What can hang from each mark:
N: X
T: A F
V: A J
K: B S Y
S: K
X: H N W Y
L: F G
Y: A F
C: A J
F: S
A: T
H: F X
G: L
J: C
W: X

Every row comes from one small tree of marks. The marks that hang from a mark follow it in brackets, in alphabetical order. Every link used is in the known rows. Which tree was each row made from?
(in the rows, 128 means zero)
Known rows:
N(X(H(F(S(K))) Y(A))): [159 171 196 140 131 120 133 139 149 137  97 144 148 106 161 134 142 117
 124 106 140 237 123 137 115 134 109 114 133 159 105 136]
X(W Y): [142  90 189 142 130 138 121 137 129 130 140 123 137 110 141 124 133 130
 130 124 148 130 136 152 117 131 136 121 126 145 129 121]
X(H(F(S)) N): [146  97 183 143 123 127 129 117 141 121 120 152 146  98 140 137 133 104
 126 106 128 187 131 156 110 149 125 118 135 149 136 116]
H(X(N)): [125 141 133 129 123 127 130 135 125 135 122 147 135 131 113 151 129 123
 151 127 133 153 135 150 124 132 131 135 129 152 130 131]
T(A F(S(K(B Y)))): [129 139 132 123 158 117 109 134 120  96  77 146 134 127 187 132 143 131
 145 106  74 242 126 137 135 130 104 144 132 141 169 148]
N(X(H(F))): [138 137 138 148 122 123 142 122 152 141 128 140 149 122 128 134 135 121
 143 103 144 152 137 129 127 137 118 108 131 131 139 127]
V(J(C)): [125 151  78 145 122 140 152 130 123 123 109 134 125 121 148 117 132 143
 109 129 131 111 152 120 141 131 121 132 142 119 123 131]
X(Y): [141 117 165 131 133 124 124 137 119 128 133 129 128 121 149 134 132 132
 126 126 146 133 130 133 115 131 134 124 129 135 123 110]
J(C(A(T(F)))): [106 106 115 111 142 140 149 136 138 138 113 122 128 141 191 153 129 139
 121 130 114 147 134 108 133 129 118 110 105 121 145 111]
G(L(F(S))): [128 130 124 121 139 137 137 123 122 106 114 137 125 109 186  98 122 117
 115 113  95 137 130 152 131 132 101 159 114 139 154 151]
W(X(H(F(S)) N)): [138 109 182 141 105 133 136 126 148 132 119 158 152 105 148 133 128 113
 143 103 127 184 134 155 115 148 125 119 141 151 145 119]
F(S(K(B))): [129 147 139 124 143 127 130 128 114 101 100 147 135 101 153 119 138 129
 130 130  98 189 124 137 140 129  99 137 129 148 134 149]
F(S): [130 126 148 119 129 130 126 121 126 117 114 139 122 118 145 116 124 129
 130 128 121 165 119 131 129 128 115 140 125 147 128 137]
V(A(T) J): [164 133 100 135 121 139 152 142 144 130 106 129 136 148 133 133 127 131
 110 131 104 104 142 117 156 125 117 120 149 107 126 132]
G(L(F(S(K(B Y(A)))))): [135 176 127 148 151 132 123 152 108  99  90 133 130 108 192 123 133 120
 121 105  62 187 124 156 129 132 106 159 130 139 144 171]
L(F(S(K(B)))): [134 140 122 126 147 134 138 126 109 103 105 151 145  92 181 112 132 123
 131 113  71 177 127 155 144 126  95 142 124 141 150 146]
X(H N W Y(A(T) F)): [167 100 229 150 148 155 121 154 155 152 141 126 158  77 142 181 142 112
 100  99 134 189 146 152  88 128 149 102 138 150 102 121]
X(H N Y(A)): [150 125 228 150 126 136 104 151 143 148 119 126 144  98 140 170 139 117
 118 120 144 166 142 143  89 139 149 119 152 154 111  98]
L(F(S(K)) G): [142 125 100 120 139 141 145 126 125 127 111 142 131 104 173  91 124 117
 113 106  74 190 132 159 138 118 104 140 103 125 169 138]
C(A(T(F(S(K)))) J): [130 106 124 107 162 140 147 133 136 109  93 125 125 133 209 127 132 135
 112 138  88 203 124 118 144 125  84 103 112 141 158 124]
H(F(S(K)) X(N W)): [141 121 153 137 123 128 143 123 133 120 113 159 150 110 120 119 135 100
 140 113 122 219 124 189 134 138 114 127 113 163 131 160]
K(B S Y(A(T(F)))): [140 157 160 159 170 128 115 138 110 120 104 115 137 125 178 164 128 126
 126 110  66 183 116 123 138 128 131 118 148 136 146 153]
C(A(T(F)) J): [127  92 119 123 157 142 143 135 133 125 115 114 126 144 189 146 124 137
 129 139 106 141 133 111 134 131 104  97 123 126 164 117]
T(F): [124 115 129 116 146 120 125 114 134 130 127 125 135 137 147 121 132 120
 118 123 122 145 129 134 128 132 118 130 130 123 151 125]
J(C): [112 144 114 130 125 134 140 130 124 129 115 127 120 122 149 130 130 142
 124 131 130 128 139 120 129 130 130 129 119 127 127 128]
K(B S Y(A F)): [145 206 140 171 163 129 112 153  98 116 110 136 128 107 146 163 124 123
 119 101  83 171 103 135 113 125 146 143 144 129 128 170]
N(X(Y(A))): [141 170 174 134 136 128 122 148 137 148 113 128 127 125 142 149 130 138
 149 121 155 153 125 130 111 122 125 132 135 152 109 138]
F(S(K)): [130 139 136 111 134 125 131 126 130 111 106 140 128 116 147 111 136 124
 110 128 110 192 121 135 137 122 107 132 118 146 124 137]
T(A F): [126 126 125 108 142 125 117 122 139 129 103 130 132 139 154 130 130 120
 136 118 109 168 133 127 125 129 120 135 128 123 161 139]
X(H Y(A)): [148 140 204 147 123 131 110 148 136 149 118 120 139 112 145 153 135 122
 114 123 141 161 136 119 100 135 143 117 147 141 106 108]
H(F X(N Y(A))): [156 154 169 149 126 117 129 142 113 148 117 146 140 124 121 167 124 104
 148 117 151 175 121 167 103 146 145 126 133 141 106 142]

Write each row's tree:
[142 137 228 148 109 140 111 160 150 158 118 133 147 107 146 166 135 126
 137 115 144 163 144 144  93 137 149 118 158 158 121 100]
W(X(H N Y(A)))
[129  90 135 115 157 144 142 127 131 114 101 125 119 134 206 134 120 138
 131 138 102 177 125 114 134 131  90 111 119 143 162 125]
C(A(T(F(S))) J)
[135 111 136 124 168 120 129 127 117 101 106 134 142 126 192 137 144 135
 122 110  75 230 129 132 148 126  97 118 129 138 150 134]
A(T(F(S(K(B Y)))))
[134 152 147 124 153 116 110 134 134 123  92 126 128 139 163 124 137 120
 105 114  97 237 114 140 126 124 114 135 131 140 129 146]
T(F(S(K(Y(A)))))
[130 144 119 150 144 119 122 147 110 108 117 132 137 129 142 141 144 138
 133 117  99 164 130 135 138 129 125 123 136 128 138 131]
S(K(B Y))
[154 158 138 144 165 134 125 148 108 117 109 139 128 110 163 171 124 134
 129 101  90 211 113 123 116 123 122 135 135 133 106 171]
K(B Y(A(T) F(S)))
[156 130 215 167 123 135 128 141 157 157 126 128 156 105 131 141 136 116
 142 104 161 169 137 150 107 139 133 106 140 152 119 138]
N(X(H(F) W Y(A)))
[109 120 118  95 145 137 152 134 142 121  91 135 129 129 209 135 138 134
 105 131  95 212 126 115 142 124  96 114  96 138 139 121]
J(C(A(T(F(S(K))))))
[151 101 204 163 124 132 135 130 153 142 140 136 158 107 141 131 141 124
 144 100 164 156 144 150 116 140 126 104 132 150 140 118]
N(X(H(F) W Y))
[146 148  94 110 140 136 164 129 151 117  71 137 134 140 192 108 140 134
  81 131  85 192 147 123 168 124  86 127 132 120 141 139]
V(A(T(F(S(K)))) J(C))
[154  88 221 150 143 144 116 145 149 134 150 141 156  78 138 155 146 114
 105  99 150 166 149 169  86 135 145 117 133 151 132 102]
X(H N W Y(F))
[111 120 110 123 125 148 152 149 133 136 115 125 121 131 174 161 126 145
 132 135 118 129 133 103 132 128 128 109 104 126 122 114]
J(C(A(T)))
[139 156  94 132 153 118 130 150 125 118 132 137 133 133 136 138 141 126
  96  99 111 188 121 140 122 119 133 124 117 113 119 132]
S(K(Y(F)))
[160 118 103 123 139 131 148 129 150 132 104 126 144 158 153 126 130 124
 100 128 101 125 143 123 156 127 105 120 150 103 151 130]
V(A(T(F)) J)
[137 147 150 113 165 128 130 124 127 119  88 128 144 111 175 139 138 121
 115 126  76 230 121 127 143 124  92 122 137 142 125 163]
Y(A(T(F(S(K(B))))))
[128 122 141 101 142 127 115 115 138 118  89 141 126 126 171 119 127 122
 139 118 103 206 124 129 126 129 107 147 125 143 159 147]
T(A F(S))
[143 194 109 150 160 122 120 158 111 122 110 135 136 118 132 160 139 124
 113 103  97 193 116 137 117 123 134 133 138 116 111 163]
S(K(B Y(A F)))
[163 113 208 152 118 137 136 150 147 159 129 132 161 109 156 179 131 114
 134 101 136 178 140 142 104 145 147  90 150 140 107 108]
W(X(H(F) N Y(A(T))))
[165 118 185 144 128 134 142 134 120 142 114 137 141 116 149 144 117 112
 147 117 132 213 117 152 126 135 124 114 122 158  96 171]
H(F(S) X(W Y(A(T))))
[144 154 145 142 149 130 124 150 115 113  92 128 132 118 163 157 136 138
 129 117  78 225 121 122 139 122 114 121 137 145 105 158]
F(S(K(B Y(A(T)))))
[153 114 208 146 128 129 138 130 155 126 118 148 158  95 161 112 149 120
 128 100 145 218 136 158 125 134 105 107 120 168 134 126]
N(X(H(F(S(K))) W Y))
[142 156 127 149 150 129 126 158 116 124 107 117 138 129 148 170 140 136
 130 117  83 188 128 119 139 123 126 109 140 126 107 149]
S(K(B Y(A(T))))
[152 174 124 105 156 135 141 138 135 127 105 134 133 107 149 143 132 116
  86 112  94 233 111 125 127 111 110 122 117 132  85 169]
Y(A(T) F(S(K)))
[120 136  85 122 154 146 163 134 123 105  77 149 141 112 215 130 143 142
 108 129  83 189 141 115 158 131  81 124 129 131 148 136]
V(J(C(A(T(F(S(K(B))))))))
[145 147 182 158 111 127 123 153 150 136  99 148 151 120 144 150 138 111
 128  92 110 237 126 159 112 142 136 113 147 150 123 129]
W(X(H(F(S(K(Y(A))))) N))
[153 153 188 145 141 140 120 156 127 150 130 145 142 101 114 166 129 110
 132 111 150 184 129 176  91 128 146 139 129 157 108 156]
H(X(N W Y(A F)))
[147 165 125 124 144 120 137 143 107 137 134 152 131 125 138 147 127 123
 124 115 147 171 124 138 110 127 133 137 119 132 117 137]
H(X(Y(F)))
[131 105 118 134 139 151 147 148 128 123 117 117 117 136 171 153 120 145
 140 142 113 120 131 104 134 128 114  98 120 129 140 118]
C(A(T) J)
[119 116  76 126 141 145 161 134 136 132 106 131 134 139 190 139 133 140
 106 129 113 129 147 107 145 130 108 112 129 112 145 115]
V(J(C(A(T(F)))))
[158 127 192 160 122 129 127 143 123 149 124 140 148 112 112 156 125 102
 153 116 155 168 126 185 104 145 147 122 131 155 112 152]
H(F X(N W Y(A)))
[129 146 112 112 142 133 142 130 128 101 107 137 131 108 188  90 134 114
  96 113  84 167 130 155 139 127  96 153 106 139 150 151]
G(L(F(S(K))))
[143 127 102 149 150 135 135 140 101 111 107 145 133 105 183 112 128 132
 138  94  58 198 134 162 139 125 108 143 116 126 187 140]
L(F(S(K(B Y))) G)
[141 106 163 143 120 133 138 118 128 125 119 159 144 109 120 127 123 106
 158 113 132 191 125 185 126 144 122 133 119 165 137 160]
H(F(S) X(N W))
[157  89 202 155 127 122 125 132 134 131 139 141 153 101 143 156 141 107
 124 105 150 157 141 158  99 153 145 103 140 137 131  88]
X(H(F) N Y)
[152 180 127 119 165 136 140 139 118 117  99 142 139  92 157 153 134 120
 104 113  83 229 114 125 130 116 103 128 127 134  97 179]
Y(A(T) F(S(K(B))))
[150  97 252 162 122 149 103 150 154 149 127 121 151  87 128 160 141 114
 124 118 148 163 148 162  89 139 150 115 149 166 118 108]
X(H N W Y(A))
[140 147 117 129 121 116 145 116 110 125 111 157 131 134 133 121 116 111
 150 120 128 186 112 143 136 139 114 136 116 141 126 161]
H(F(S) X)
[152 139 148 132 127 112 141 125 101 124 116 158 131 127 153 127 120 116
 149 120 146 194 115 149 124 142 119 132 120 147 122 142]
H(F(S) X(Y))
[134 112 132  95 158 124 139 114 141 116 109 130 140 126 180 118 140 121
 100 121  92 223 125 128 149 119  93 114 117 138 133 133]
A(T(F(S(K))))
[161 107 216 171 121 135 120 140 142 151 130 120 154 102 131 140 133 105
 120 111 147 160 133 150 102 147 146 104 142 137 113 129]
X(H(F) W Y(A))
[132  80 205 154 118 148 116 132 161 135 138 130 154  94 117 141 142 118
 126 116 133 144 154 159 112 137 137 115 139 158 143 108]
X(H N W)
[152 172 213 127 132 139 121 161 150 140 106 156 150  85 163 154 142 113
  99  99 125 246 130 156  89 127 129 128 140 163 109 123]
W(X(H N Y(A F(S(K)))))
